Known rows, with every step that occurs
kevifi-zeze-vogi-piref-lipo-pobego: [ -3 -23  -3   0   0   6   1   7  -5  -1 -12  -4 -15  -8  15  -9  13   2
 -10  10   2   4  13 -11  -3   4   0 -10   4  -2  -3  16  -4   4 -18 -13
  -7 -23  22   3  14  -9   0  22   4   2 -24  -4   0]
vogi-nonid: [  4   2  -4   4 -13   8  -8   3 -12   3  -1   0   0  -2  -3  -9  -1  -2
   2   4  11   7   6   3   7  -2  -3   2   3  -5  -6  -1   1  -4 -11   0
  -4  -5  -8   3  -4 -10  -2  -2  -2   5   5   2   8]
bifa-pemi-topus: [  0 -16   5   4  -4   9  16  13   0   5   3   1  -6   6  -1  -3   5   2
   3  20  -1  -4  -1  -3   0  -2  13  -5  -7 -12  11  -2  17 -10 -11  -9
  10  -4   0   1   6   6   0   7   2  13   4  -2   5]
vefi-piref-lipo: [  7  -6   3  14  -4   1  -5   2  -2  -6   4   9   7  -5   0 -13  -2   5
   1   3   3  -1  -3  -6   2  10  -1  -8   1  -8  -6  -2  16   3   7  -6
  -2 -13  -1  10  15   6   1  -5   6   2 -13  -1  -4]
lipo-bifa-pemi: [  3 -16   7   3   8  13  11  -3  -4   3   1   2   0  12  -5  10   3   4
 -10  11   6  -7   8   1   9   5   9 -10   0   1   2   4  15  -5 -14  -2
   5  10   4   1   2  -3   3   4  -6   3   2   5   5]
pobego-lipo: [ -4   8  -6   6   8   0   4  -6  11   0  -2   6 -10  -1  -6  -8   3  -2
   6   0   5  -1   0  -4   0  -4   2   4   0   0  -1 -10   2  -5  12   4
   6   8  -8  -8  -3 -11  -2   2   0   0  -2   0  -3]
piref-vogi: [ -2   5   3   3   0  -3   6  -4   6   6  -6   0   7  -1  -5   2   0   1
   9  -6   2   0  -3   4   5  10  -2  -6  -2   0   9  -8   0   1   5   0
  -5  -5  -1  -2   0  -1   1  -1   0 -10 -10   0  -2]
lenok-teme-lipo: [  8 -21  -5   8   6   4   0  -8   4  13  -3 -10   5  -7   8  14   3  -6
   1   3  -9   3   3   0   8  -4  -1  -1  -3   9   0   6   5  -3  -1   7
   0   9  11 -16  -5   1   8   1  -5   8   2   1  -5]
zeze-vogi-piref-vefi: [ -7 -20 -14   8  -5   0 -14  -6   7  11   5  -9  -9   1  12   6  -3  -7
   7  -3   0   8   0  -7  -8  19  -5  -8   3  -1  -5   9  -6   3 -12  -6
  -7  -6  -1  -9   3 -26   1  10   7   5 -17  -9   8]
vefi-piref: [  1   0   8   8  -5   0  -7   4  -5   3  13   4   6  -3  -1  -4  -7   7
  -3   4  -1   2  -7  -5  -5   3   2  -7   2  -5  -4  -5  10   0 -11   0
  -8  -6  -9  -2   7   5  -1  -4   1  -6  -3  -1  -1]
vefi-piref-vogi-nonid: [  3   7   6  13 -16   3  -4   7  -6   9   6   5  15  -6  -8 -11  -7   4
  11   2  13   7  -2   1   4  10  -1  -9   1  -8  -1  -9   5  -2 -18  -3
 -14 -15 -17  -3   2  -5  -2  -7  -1 -13  -6  -1   4]
kevifi-zeze: [ -3   1   2   2   4   7   2  10  -7   4   1  -4  -6   0   7  -9   4  -3
 -15   7  -1   0  -8   1  -1   3   2   8  -1   3  -5  -7  -4  -4 -10   0
   2  -9  12   0  -1   1   1   0   0   5  -6   5  -1]
teme-lipo-piref-vefi: [ 15 -22 -13   8   8  -6  -2  -2  11   3  -1  -1   2   8   6   3  -3  -8
 -12  -2  -4  20  -7   5  -5  16  -2  -1  -5   2  -3  11  -2   3  -9  -7
  -8  -1  15  -6   2  -7   8  -3  -1 -12  -1   3 -12]
vogi-zeze-kevifi: [ -2   0   9  -1  -7   0  -7  -1   1  -1   2   6  -7  -6   0   9  12   0
   3   1   7   4  -6   1  -6   1 -11  -1   1   2   9   2   8   3  16   4
  -4   3  -1 -10  10   7   6   0   2 -13  13   5 -10]
vefi-piref-lipo-bifa-pemi-topus: [ 14 -26  12  18  -6  14   4   9  -8  -2   3  18   2  12  -5  -9   4   7
  -3  21   5  -9   1  -4   9  11  10 -25  -7 -14   3   2  33  -8 -10  -9
   4 -12  -2   7  23  12   2   0   2  12  -7   4  -1]
pemi-topus-zurez: [ -3 -10   2   3 -12  -3  13   8   6   2  -9   1 -12   0 -11  -6  -2  -9
   6   6  -8  -5 -14   8   4  -3   8  -1 -10  -7   7  -1   1  -5 -13 -13
   1 -16   3   5   0   5   2  10   2   8  12   1  -1]
pobego-lipo-teme: [  0   6   3  -3   8  -4   4  -3   6   0   9   7  -2   4   5  -7  -2 -11
  -5 -10   0  -4  -2  -3  11   0   4   3   0   2   2  -9   4 -12  13   6
  11  21  -9  -3  -9  -7   2   4   0   1  -6   1  -2]
pemi-bifa: [ -4   9   3  -9   3   5  -7  -2  -6  -2  -1  -2   0   0   6  -5   2 -12
  -4  -4  -8   2   4   1  -2  -5   2  -6  -1  -4   1  10   7   0  -3   5
   6   3  -5  -1  -4  -5  -5   0   3  -2   1  -2   0]
piref-lipo-pobego: [  8  -4   0  -3   1   2  -1  -1   1 -12 -11   4  -4  -6   2 -11   7   3
  -4   4   8  -1   9   2   9   3   6  -6   0  -7   2  19   5   9   5  -8
  -1  -9  11  20  12   5  -1   9   1  -1  -9   1  -6]
kevifi-zeze-vogi-piref-vefi: [ -9 -18 -11  10   1   6 -13   5  -1  14   8 -16 -16   1  21  -4   3  -9
  -4   4   0   8  -6  -6  -5  20  -5   0   2   2  -9   3 -10  -2 -24  -7
  -7 -16  12 -14   4 -28  -1  11   8   7 -23  -2   6]
nonid-vogi-piref-lipo: [ 13 -13 -14   3  -5   8  -6 -10   5  -8 -24   2  -5   3   5   4   3  -2
  13   2   3  -3   6  -6  -4   2   2 -13  -1  -6   1  -5  17   1  20  -2
   1  -5  -1  -1   2  -4   8   8  -1   4 -17  -6   6]
bifa-pemi: [ -4 -10   5  -2   4  10  12   3   0   4   3  -3  -1   2   2   6   2   4
  -4  10   4  -3   5  -3   1   3  12  -2  -1  -5  11   3  10   0 -10  -3
   7   3   5   3   0  -1   1   3   1   7  -1  -3   5]
nonid-vogi-piref: [  7  -9 -13  -2  -9   8  -7 -10   5  -2 -17  -1  -5   4   5  11  -2  -1
  10  -1  -3  -1   4  -5  -9  -5   5 -12   1  -4   2  -4  10   0   4  -1
  -4   3  -5 -13  -3  -8   7   7  -6  -3  -6  -8  10]
zurez-topus: [ -5  -6   5   0  -6   0   2  -2  -1  -3  -4   6  -2  -2   1   1   5   0
   1 -10  -6   3   0   4  -8   0   3  -2  -6  -6  -2  -5  -2  -4 -13   1
   5 -10  -3  13   2   0   1   3   7  -2  -9  -3   0]
lipo-piref-vogi-zeze: [ -1   1   4   4  -5 -11   6  -8  13   2 -13  -1   7   1 -20   2   5   5
   9  -5   3  14  10   7 -10   6 -13   0  -2   4  10  -7  -1   6  -1  -3
 -10  -6  -1 -10  10   7  11 -10  -1 -33  -3  -2 -15]
pobego-lipo-bifa-pemi-topus-zurez: [ -3 -16   3   8   1  10  29  -1  12   5 -12   7 -18  12 -19  -6   3  -6
   2  15  -1 -16  -6   5  12  -5  19 -11  -9  -6   9  -4  18 -17 -14  -9
  14   3   0  -2  -1  -5   4  12  -1  10  10   4   1]
lipo-bifa-pemi-topus-zurez: [  2 -23  11   4  -2  11  21   3   0   6  -8   3 -12  10 -16   4   0  -4
  -5  15  -4 -14  -6   9  14   0  19 -16 -10  -5   8   6  14 -13 -28 -13
   5  -8   5   5   4   5   5   9  -2  10  13   6   6]
vefi-piref-vogi: [  0   7  11  13  -3  -3   1   5   3   7   9   3  14  -4  -5  -4  -6   8
   9  -4   0   4  -9  -4  -2  14   1  -8  -1  -4   6 -13   8   2  -8  -4
  -9 -10  -9  -3   7   4   2  -5   0 -15 -14  -2  -6]
bifa-pemi-topus-zurez: [ -5 -20   7   4  -9   7  22  12   7   7  -7  -7 -11   3  -7  -4  -1  -5
   2  17  -4  -7 -10   1   6  -5  17  -5 -11 -12  15   0  13  -7 -21 -16
   7 -14   5   7   1   4   2  13   3  13  11  -1   4]
sunod-lipo-bifa-pemi: [  2 -14   8  -3   5  18   8  -1  -7   9   6   5  -2  11  -6   0   5   3
 -16   9  16  -5   8   3   4   9  18 -16   3   0   4   0  22 -10 -17   8
   6  -1  17   7   3   6  -6   1  -5  10  -3   5   6]
zeze-vogi: [-10  -7   0   5  -4  -5   9  -5   0   8   4  -2  -2  -4   3   1   2  -1
  -1   3  -3   7   8  -4   5  -2  -7  -8   2   1  -2  -2  -8   0 -16  -6
  -4  -4   6  -1   4 -12   3   4   4   8 -10  -6  14]
pobego-lipo-piref: [  5   1 -12  -1   9  -3   4  -6  12  -3  -5  15  -4   5  -6  -7   2   1
   1   1  -6   4   5   1  -4  -9   4  -1  -1   2   1 -15  -3  -6   2  -2
   1   8  -6 -11   2   0   6  -5  -1 -13   0  -2  -7]
kevifi-zeze-vogi: [-15  -5  -1   9   2   2   6   6  -7  12   6  -5  -8  -5  14  -6   4  -1
 -10   9  -5   8   3  -3   6   2  -5   1   2   3  -7  -7 -11  -7 -21  -6
  -5 -11  17  -5   3 -12   3   8   5  15 -14   1   9]
teme-lipo-piref-vogi-nonid: [ 16 -12  -8   4  -4  -3   9   4  -1   5 -20   5  17   1  -8   0  -3  -3
   0  -2   5  25   7   9   5   5  -3 -12  -4   1   1  -3   0  -8 -22  -3
 -15  -7   3 -16  -6  -7   5  -4  -6 -24   1   1  -2]
teme-lipo-sunod: [ 13  -6  -1   5  13   5  -2   0  -2  -9 -12  -9  20   3   1   6   5  -4
 -11  -4   7  13   1  13  -4  -2   3   1  -1   6   3   0   2  -6  -4   5
   7   7  16 -19  -7  -2  10   8  -1  -5   1   0 -14]

Rows
[ -7  -5  -8   8 -16   2   4  -2  -9  10   1  -2  -1  -6  -2  -4   0  -5
   5   6   8  12  15  -1  13  -5  -6  -7   7  -1  -6  -1  -9  -8 -24  -4
  -9  -4  -4   0  -2 -20   0   2   3  13  -2  -4  23] : zeze-vogi-nonid
[ 14 -17   2 -13  -2   5  -9   5  -4  -7  -2   3   2   5  12   0  -6  -9
   0 -11   0  -8   5  -5   4  15   0 -10   1   3   2   5  13  -4  16   2
   9   4  -4   1  -2   1  -1   7   3  -4 -11  -1  -5] : vogi-piref-lipo-teme
[  4   6  -1   6 -10   2   3   3  -3   6  -8  -2   7  -3  -9  -4  -1   0
  12   0  15   8   2   5  12   8  -4  -2   0  -4   0  -6  -2  -7  -7   0
  -7  -9  -7   0  -6 -11  -1  -4  -1  -7  -3   2   5] : piref-vogi-nonid
[ -8 -15  -9  -1  -5   0   0  -1  -2   8  -8  -3  -1  -3   5   6  -2  -1
   8  -4  -3   5  13 -12 -10   0  -4 -15   5   5  -4   0   0  -4 -15  -3
  -6  -1  -1 -15   3 -16   1  11   3  -1  -9 -11  15] : zeze-vogi-piref
[ -3 -21 -10   5  -6   2  -1  -4  -2   3 -11   2   0  -3   6   0   3  -1
  10  -2   0   3  13 -10   1   7 -10 -20   5   0  -2   3   4   0   2  -4
   0 -10   5  -2   9 -15   1   9  10   5 -20 -10   9] : zeze-vogi-piref-lipo
[ 13 -26  -3  13   8   6   1 -13  -3  14  -3  -2   6   4   0  19   2  -5
  -6   1  -7  -4   5   4  18   2   0 -12  -3  15  -4  12   7  -6  -5  11
   2  15  11 -19  -5  -2  12   0 -12   7   2   7  -3] : lenok-teme-lipo-bifa
[  2   1   5   1  -5  -9   2  -2   7   2  -7  16   0  -2  -8   9  11   4
   7  -4   2  10  -1  11  -7   8 -13  -4  -2   2  20  -8  -3   0   6  -3
 -14  -5   1 -19  16  10  13 -10   1 -39   6   4 -16] : lipo-piref-vogi-zeze-kevifi
[  0  -8   1   7  15  14  15 -13   7   4  -2   8  -7  14 -10   1   4   3
  -5   9   8 -10   8  -4   8   0  14 -11   1   3   4  -5  15  -9  -1   5
  12  19  -2  -7  -2 -12   3   7  -4   4   2   4  -1] : pobego-lipo-bifa-pemi
[-12 -16  -6   1  -1   8   0   8  -8  10  -3  -7 -10  -4  14   0   2   0
  -7   2  -5   5   8 -11  -7   5  -4  -4   3   6  -4  -5  -5  -7 -25  -3
  -6 -10   7 -17   4 -16   2  11   5   7 -16  -5  11] : kevifi-zeze-vogi-piref
[  7  -9 -14   1   3  -5 -14  -4   6   0   4   3  -5   6   5  -3   0  -3
  -5  -1  -6  10  -6   6  -1  14  -2   2   0  -2  -3   5  -9   5  -7  -9
  -8  -7   7   3   7  -3   7  -9   1 -14  -8   3  -6] : lipo-piref-vefi
[  0   1   0   7 -13   3  -3 -10   7  -1  -4  11 -14  -4   2  13  12  -2
   6   3   7   2  -4   1  -4  -4  -9  -3  -1  -6   9  -2  11   1  21   3
  -5   6   0  -7   8   6  13  -1   1  -5   7   6   0] : nonid-vogi-zeze-kevifi
[  1 -12   1  10   9  13  18   0   6   4  -4  11 -16  15 -10  -2   7   1
  -2  16   5 -12   3  -2   8  -1  15 -18  -8  -7   3  -6  18 -19  -4  -1
  14  11  -8 -10   6  -3   2   8  -4  12   4   3   2] : pobego-lipo-bifa-pemi-topus
[  6   0  -2  -1   3 -10   6  -3   6   3  -8   8   9   4  -9   3   0   5
   9  -5  -7   7   1  10   1   7  -4  -9  -2   2   9 -11  -7   1  -9  -7
 -12  -6   0  -7   4   4   8  -8  -6 -27 -10  -2  -7] : lipo-piref-vogi
[  8  -6   6   7  -3   1  -8   4  -1 -12   3   9   2  -9   1 -18   3   7
 -10   7   6   2   3  -6   3   5   4 -13   3 -12  -1  15  15  15  -3 -10
 -11 -15   5  20  20  12   0   7   0  -4 -14  -2 -11] : vefi-piref-lipo-pobego
[ 12  -6  14   2  -5   1  -9   7  -4  -6  19  10  10   0  12 -14  -8  -3
  -9  -5   0  -2  -8  -2  13  15   0 -10   1  -6  -2   0  17  -1   4  -5
   2   1  -7  14   7   9   2  -3   4   1 -12   1  -7] : vefi-piref-lipo-teme
[  2   0   6  -9   2   5  -3   2   5  -3   0   2  -5  -3   0 -13   7   3
 -11   5  15   6   4   2  -3   0  14  -5   4  -4   7  12  10   5 -11   2
  -7 -15  19  13   6  10 -10  10  -5   1  -4   1  -3] : sunod-lipo-pobego
[  8  -5  -5 -10   1   1  -2   4   1   3   0  13   1   5  -4 -10   2   2
  -9   1   2  11   2   5  -8  -1   7  -7   3   2   3 -11   4  -4 -12   2
  -7 -13  12  -1   6  12   1  -7  -4  -5  -5   0  -3] : sunod-lipo-piref
[  9 -11   6   0   6  -2  11   2   3  -6 -10  -6   5  -5   5   3  -1  -2
 -18  -2   4  12   5   1  -2  -3   6  -4  -3   0   3  23   6   7 -11  -2
  -6   1  18  -4  -1   3   1  16  -7  -8   4   0  -9] : teme-lipo-pobego
[  5 -14 -12   0   0   6 -21   0   6   3   2 -11  -9   5  10   3  -3  -6
   6  -3   3   2  -8  -4 -11  19   0   0   1  -3  -3  11   4   3   1   0
  -2  -4  -5 -10   2 -14  -3   7   4  -7  -8   0  -6] : vogi-piref-vefi
[  4 -17 -11   2   0   7 -13  -7  -4  -6 -14  -4   8   2   6   0   7   0
  10   1   3   8  14   2  -2   2  -4 -11   7   2   1  -2  -2  -3  -1  -5
   7  -5   8  -9   7 -14  11  13  10   2 -24 -11   2] : zeze-vogi-piref-lipo-sunod
[  1 -25  -4   8   5   9  -2  -1 -11   4  -9   4  -8   7   8   1   7  -3
 -11   5   2   0  13  -5   6  13  -7 -19   4   8 -15   0   5 -11 -14  -4
  -3 -13  15  -9  11 -16   2  10   3  11 -22   4   7] : kevifi-zeze-vogi-piref-lipo-bifa
[ -1 -21  -7  -2  -6  -2   1  -4   0  -3 -14   0  -8  -4   7  -2   6   4
  -1   3   2   5  20  -9  -1   2   0 -18   6  -4   1  20   5   7  -9 -12
  -8 -11   9   2  15 -12   1  21   4  -2 -17  -9   6] : zeze-vogi-piref-lipo-pobego
[ 13 -34   2  13  11  13  11 -13  -1  20  -2  -7   5   6   4  24   5  -1
  -8  14  -4  -6   9   0  20  -1  10 -15  -4   9   3  14  19  -9 -12   6
   7  16  16 -17  -5  -3  10   3 -11  14   3   5   2] : lenok-teme-lipo-bifa-pemi
[ 12   0   2  13   2   5 -20   2  -4 -14  -1   6  18  -1  -2 -11   4   6
   2   5   8   5  -2   5  -1   4   4  -3   4  -5  -2  -8  11   0   6  -4
   6  -9   5   3  14   4  10  -1   7  -5 -15  -3 -12] : vefi-piref-lipo-sunod
[ 11  -8   7  -3   4  -5  -1   3   0  -7   4   8   4   2   9  -6   0 -10
  -7  -6   1  -6  -1   0  17  12  -1  -4   0  -2   1   2   8  -4  15  -3
   7   4   4  15   1   4   1  -1   4   4 -11   4  -5] : piref-lipo-teme
[  8 -13 -18  10  -4  10 -19 -13  13   1  -5  -8 -14   8  11   8  -5  -9
   9  -1   3   4  -7  -3 -10  13   3  -8  -2  -5  -2   5   5   4   5  -4
  -4   0  -7  -5  -2 -16   4   9  -1   1 -15  -4   3] : nonid-vogi-piref-vefi
[ 13 -16 -11  -3  -2   8  -7  -8   6 -13 -27   1 -12   0   6   2   6   1
   3   5   8   0  11  -8  -2  -2  10 -17   1 -10   6  17  16  11  10  -9
  -5  -6   6   8   8   1   5  18  -5  -1 -17  -7   2] : nonid-vogi-piref-lipo-pobego
[  6 -36  12  12   0  11  32   7   2   7 -16  -4  -3  12 -11   6  -2  -8
 -14  10   0  -5  -7   8  10   2  16 -16 -13  -4   8  10  22 -13 -29 -10
   5  -1  14  -7  -3   3   3  14  -4  11  17   6   0] : teme-lipo-bifa-pemi-topus-zurez
